What can hang from each mark
pulokog: bamos
meri: medip miluf
bolirot: pulokog
tasava: medip miluf
befo: gepa
vidoruf: befo meri
miluf: bamos meri tasava
bamos: miluf pulokog
medip: bolirot tasava

Known rows, with every way that one mark hangs from another
bamos{miluf{tasava} pulokog}: [ 1.07  3.26  0.61  0.39  2.65  0.73  0.19 -1.62 -1.50  2.75 -0.17 -1.42
 -4.89  0.67 -3.04  2.22 -0.20 -2.31  2.29  0.05 -1.49  3.72]
meri{miluf{bamos tasava}}: [ 1.28  1.28  2.48  0.38  0.77 -0.65  0.03  0.20  0.06  0.94  0.16 -0.89
 -3.39 -0.43 -0.94  1.99 -0.57 -2.57  1.63 -1.18 -1.79  6.50]
bamos{miluf{meri} pulokog}: [ 0.69  2.48  0.42 -0.40  2.20 -0.41  0.44 -1.81 -1.47  2.02 -0.06 -0.67
 -2.80 -0.92 -2.73  1.49  1.10 -1.33  1.69  0.79 -2.26  2.39]
meri{medip miluf}: [ 1.43 -1.14  1.73  0.29  1.55 -0.33  0.59  1.90  1.06 -0.09 -0.88 -1.24
 -1.11  0.25  1.22  0.68 -0.40 -1.22  0.82 -1.40 -2.20  3.67]
vidoruf{meri}: [ 1.40 -0.81 -0.93  0.12 -0.08 -0.51  0.17 -0.66 -0.64 -0.53  0.24 -0.24
 -1.61 -2.28  0.83  1.86  1.04  1.25 -0.51  0.45  1.69 -0.97]
tasava{medip{bolirot{pulokog}} miluf{meri}}: [ 1.54  5.42  3.37  1.37  1.32 -3.40  1.25 -5.11  1.46  2.67  1.70  2.77
 -3.25  1.67 -0.59  2.87 -4.07 -1.40  2.72  0.08 -4.75  3.70]
medip{bolirot}: [ 0.34  1.51  0.94  1.34  0.47 -1.26  0.36 -0.49  1.99  0.57  0.21  1.10
 -1.15  0.29  0.44  0.45 -1.25 -0.45  0.25 -0.11 -0.48  0.23]
pulokog{bamos{miluf}}: [ 0.20  3.97 -0.27 -0.54  2.04  1.19  1.24 -1.92 -0.37  1.19 -0.32 -0.34
 -2.31  1.19 -2.60  1.59  0.80 -0.20  0.98  1.47 -2.48  0.95]
medip{tasava}: [ 0.97  0.47  1.46  1.65  1.57 -0.44 -0.81 -0.80  0.03  0.27  0.29  1.00
 -0.06  0.81  0.58  0.67 -1.18 -1.61  0.82  0.34 -0.49  0.63]
vidoruf{meri{medip miluf{tasava}}}: [ 3.32 -1.29  1.61  0.88  1.84 -0.98  0.47  1.05 -0.05  0.19 -0.41 -1.52
 -4.38 -1.53  1.54  3.16  0.02 -1.06  1.38 -0.94 -1.06  5.36]
tasava{medip{bolirot{pulokog}} miluf{bamos meri}}: [ 1.60  6.32  4.36  1.10  1.22 -2.42  1.81 -5.26  1.62  3.07  1.76  2.47
 -4.72  1.93 -1.21  3.94 -3.86 -2.05  3.54  0.32 -5.68  5.47]
tasava{medip{bolirot} miluf}: [ 2.02  2.35  3.33  2.68  1.23 -1.46  0.98 -2.96  0.65  1.31  1.22  1.56
 -3.51  2.26 -0.57  1.75 -3.77 -1.55  1.20 -1.01 -2.61  2.58]
miluf{meri tasava{medip}}: [ 1.79  0.59  2.79  1.14  0.82 -1.69 -0.68 -1.04 -1.44  1.52  0.89  1.20
 -2.50  0.26 -0.73  0.93 -1.82 -1.74  1.99  0.20 -2.31  5.20]
miluf{bamos meri{medip} tasava}: [ 1.35  0.57  3.39 -0.03  1.23  0.76  1.10  0.55  0.25  1.58 -0.38 -0.26
 -3.45  0.88 -0.13  2.04  0.06 -2.07  3.32  0.84 -4.64  7.27]
miluf{bamos meri{medip}}: [ 0.83 -0.15  2.62 -0.48  0.86  0.75  1.40  0.79  0.66  0.75 -0.47 -0.21
 -1.77  0.43  0.30  1.40  0.63 -1.02  2.22  0.87 -4.05  4.68]
pulokog{bamos{miluf{meri{medip{bolirot}} tasava}}}: [ 1.75  5.13  3.13  1.06  3.79 -0.19  2.01 -1.69  1.71  2.90 -0.52  0.72
 -5.48  2.16 -1.72  3.08 -0.66 -2.11  3.73  1.90 -6.64  6.80]
vidoruf{befo meri{medip}}: [ 2.98 -2.57 -0.51  0.73  0.12  1.30  1.03  0.63 -1.10  0.34  1.09 -1.28
 -3.58 -1.20  0.35  2.39  0.74  1.35 -0.28  2.06  2.02 -0.87]
bolirot{pulokog{bamos{miluf{meri{medip} tasava}}}}: [ 0.89  6.91  1.52 -1.29  3.53  0.42  1.96 -2.88  0.78  3.59 -0.49  0.20
 -4.49  2.25 -2.00  3.79 -0.32 -1.46  4.61  2.44 -7.06  6.28]
vidoruf{befo{gepa}}: [ 1.53 -1.52 -1.22  1.06 -2.66  1.08  0.09  0.03 -1.84  1.88  2.25 -0.91
 -1.82  1.35 -3.55 -0.80  0.08 -0.16 -0.40  2.66  1.73 -2.23]
tasava{miluf{bamos meri{medip}}}: [ 1.33  0.59  3.71 -0.17  1.11  0.93  2.41 -1.23  0.08  0.87  0.02 -0.26
 -2.91  1.55 -0.64  2.32  0.05 -1.57  2.65  0.47 -5.59  5.75]
meri{miluf{bamos}}: [ 0.76  0.61  1.63 -0.12  0.47 -0.48  0.39  0.41  0.50  0.13  0.03 -0.89
 -1.73 -0.69 -0.47  1.32  0.04 -1.46  0.58 -1.15 -1.17  3.82]
bamos{miluf{meri tasava{medip}} pulokog}: [ 2.34  3.21  2.56  1.00  3.03 -0.79 -0.26 -2.46 -2.54  3.47  0.55 -0.07
 -5.69  0.38 -3.24  2.49 -1.36 -2.96  3.24  0.21 -3.24  6.32]
miluf{bamos{pulokog} meri{medip{bolirot tasava}}}: [ 2.66  3.01  4.73  2.61  4.26 -0.63  0.87 -1.22  2.28  2.37 -0.10  0.92
 -4.34  2.16  0.23  3.40 -1.43 -3.53  3.87  0.75 -4.80  5.43]

Rows
[ 3.28  3.96  4.39  2.79  3.05 -1.90  0.00 -1.51  0.99  2.91  0.70 -0.25
 -7.17  1.35 -1.69  3.61 -3.43 -4.10  3.03 -2.06 -2.35  7.79]  meri{miluf{bamos{pulokog} tasava{medip{bolirot}}}}
[ 0.72  4.59  0.52 -0.14  2.43  1.13  0.90 -2.10 -0.78  2.04 -0.21 -0.40
 -4.01  1.60 -3.04  2.24  0.23 -1.20  1.98  1.43 -3.06  3.58]  pulokog{bamos{miluf{tasava}}}
[ 0.61  1.46  2.68 -0.26  0.09 -0.19  1.58 -2.57 -0.72  0.67  0.82  0.35
 -2.09  0.27 -1.77  1.96  0.24 -1.17  1.67  0.46 -3.74  4.16]  tasava{miluf{bamos meri}}
[ 1.59  2.10  3.45  1.70  1.81  0.57  0.80 -3.00 -0.41  0.88  0.84  0.70
 -2.67  2.10 -0.96  2.72 -1.56 -2.67  2.00  0.13 -2.84  3.58]  medip{tasava{miluf{bamos}}}
[ 1.45  6.78  4.45  1.72  2.28 -2.59  1.35 -5.55  2.29  2.74  1.62  2.99
 -3.51  1.88 -0.53  4.30 -3.20 -3.07  3.86  1.06 -5.58  4.97]  medip{bolirot{pulokog} tasava{miluf{bamos meri}}}
[ 2.25  2.82  3.07  1.11  2.00  1.03  1.26 -3.30 -1.40  1.95  0.86 -0.77
 -5.23  2.67 -2.78  3.19 -1.97 -2.14  2.36 -0.96 -2.69  3.80]  tasava{medip miluf{bamos{pulokog}}}
[ 3.98 -2.03  0.99  2.37  1.68  0.90  0.19 -0.17 -1.05  0.64  1.48 -0.27
 -3.62 -0.41  1.03  3.06 -0.38 -0.29  0.54  2.36  1.57 -0.17]  vidoruf{befo meri{medip{tasava}}}
[ 2.34  4.94  3.80  2.20  4.97 -0.58  1.51 -2.32  2.10  2.32 -0.29  1.83
 -3.87  2.57 -0.64  3.10 -1.11 -2.62  3.46  2.26 -6.62  4.85]  pulokog{bamos{miluf{meri{medip{bolirot tasava}}}}}
[-0.28  7.09 -0.28 -1.81  2.13 -0.66  1.39 -4.10  0.35  2.53  0.14  0.88
 -2.04  0.66 -2.59  2.72  0.46 -0.06  2.49  2.48 -4.66  2.15]  bolirot{pulokog{bamos{miluf{meri}}}}
[ 2.02  5.14  3.90  2.45  3.52 -1.15  1.62 -3.73  3.21  2.45  0.48  1.90
 -3.38  3.94  1.39  3.68 -4.24 -2.72  3.59  0.16 -5.40  3.49]  meri{medip{bolirot{pulokog} tasava{miluf}}}
[ 1.01  2.73  1.45  0.19  1.62  1.20  0.27 -1.12 -0.57  2.06  0.04 -1.29
 -4.51  1.15 -2.17  2.56 -0.08 -2.13  2.46 -0.09 -1.17  4.15]  miluf{bamos{pulokog} tasava}
[ 0.61  1.42  2.36 -0.14  0.17 -0.32  0.28 -0.73 -0.56  1.39  0.46  0.44
 -2.68 -0.45 -1.26  1.69  0.23 -1.70  2.24  0.82 -2.71  5.67]  miluf{bamos meri tasava}
[ 4.66 -1.93  0.48  2.78 -0.81 -1.04  1.21  0.77  0.55  1.90  1.86 -1.33
 -5.75 -0.27 -1.12  2.19 -0.49 -0.59  0.18  1.57  0.78  0.72]  vidoruf{befo{gepa} meri{medip{bolirot} miluf}}
[ 1.22  2.01  2.77  0.97  2.27 -0.92  1.66 -0.22  1.68  2.01 -0.44  0.70
 -3.32  0.25 -0.02  1.46 -0.71 -1.67  2.39  0.91 -4.80  4.49]  bamos{miluf{meri{medip{bolirot}}}}
[ 3.52  0.09 -0.22  0.63  0.84  0.00  0.55 -1.08 -1.69  1.05  1.73 -2.48
 -5.85 -2.79 -2.32  4.20  1.33 -0.27 -0.05  0.62  2.92  1.21]  vidoruf{befo meri{miluf{bamos{pulokog}}}}
[ 2.27  6.64  3.09  1.96  4.88 -1.86  1.07 -2.39  4.50  2.12 -0.27  1.44
 -2.94  3.52  1.30  3.95 -3.06 -2.52  3.32  0.25 -5.28  4.11]  meri{medip{bolirot{pulokog{bamos}} tasava} miluf}
[ 2.11  2.19  4.06  2.35  1.14 -2.70  0.97 -3.41  0.33  1.40  1.51  2.28
 -3.06  1.15 -0.79  1.68 -3.14 -1.56  1.63 -0.28 -3.76  3.90]  tasava{medip{bolirot} miluf{meri}}
[ 1.80  5.16  3.77  0.86  2.39 -1.43  1.51 -0.73  3.86  2.99 -0.14  0.00
 -5.55  1.79  0.80  4.01 -3.02 -3.24  4.00 -0.94 -5.01  8.08]  meri{medip{bolirot{pulokog}} miluf{bamos tasava}}
[ 4.82 -2.89  0.42  1.87 -0.84  0.10  0.62  1.12 -1.85  2.16  1.79 -2.47
 -6.32 -0.27 -2.01  2.38  0.14 -1.20  0.97  1.67  0.68  3.15]  vidoruf{befo{gepa} meri{medip miluf{tasava}}}
[ 2.36  4.79  4.12  3.08  3.56 -0.28  1.11 -4.22  1.23  2.23  0.93  0.82
 -5.11  2.99 -1.68  4.02 -2.62 -3.60  2.87 -0.27 -3.13  3.61]  medip{bolirot tasava{miluf{bamos{pulokog}}}}
[ 2.94 -2.36 -2.14  1.15 -2.70  0.46  0.33 -0.63 -2.53  1.33  2.52 -1.23
 -3.47 -0.88 -2.80  1.08  1.14  1.12 -0.90  3.09  3.39 -3.19]  vidoruf{befo{gepa} meri}
[ 1.46  6.65  2.20 -0.10  4.75 -0.02  1.41 -3.56  1.16  3.03 -0.30  1.24
 -2.94  2.74 -0.95  3.81 -0.80 -2.01  4.32  2.80 -7.07  4.39]  bolirot{pulokog{bamos{miluf{meri{medip{tasava}}}}}}
[ 1.47  5.51  2.42  1.79  1.52 -2.38 -0.02 -2.84  1.94  3.24  1.14  2.03
 -4.26  2.04  0.17  2.63 -4.70 -2.01  2.89 -0.17 -2.48  3.86]  miluf{tasava{medip{bolirot{pulokog}}}}
[ 4.14  1.12  2.86  3.08  1.77 -3.67 -0.37 -1.24  0.48  1.16  1.06  0.67
 -6.00 -1.68  0.86  3.57 -2.91 -1.79  1.14 -1.51 -0.13  5.26]  vidoruf{meri{miluf{tasava{medip{bolirot}}}}}
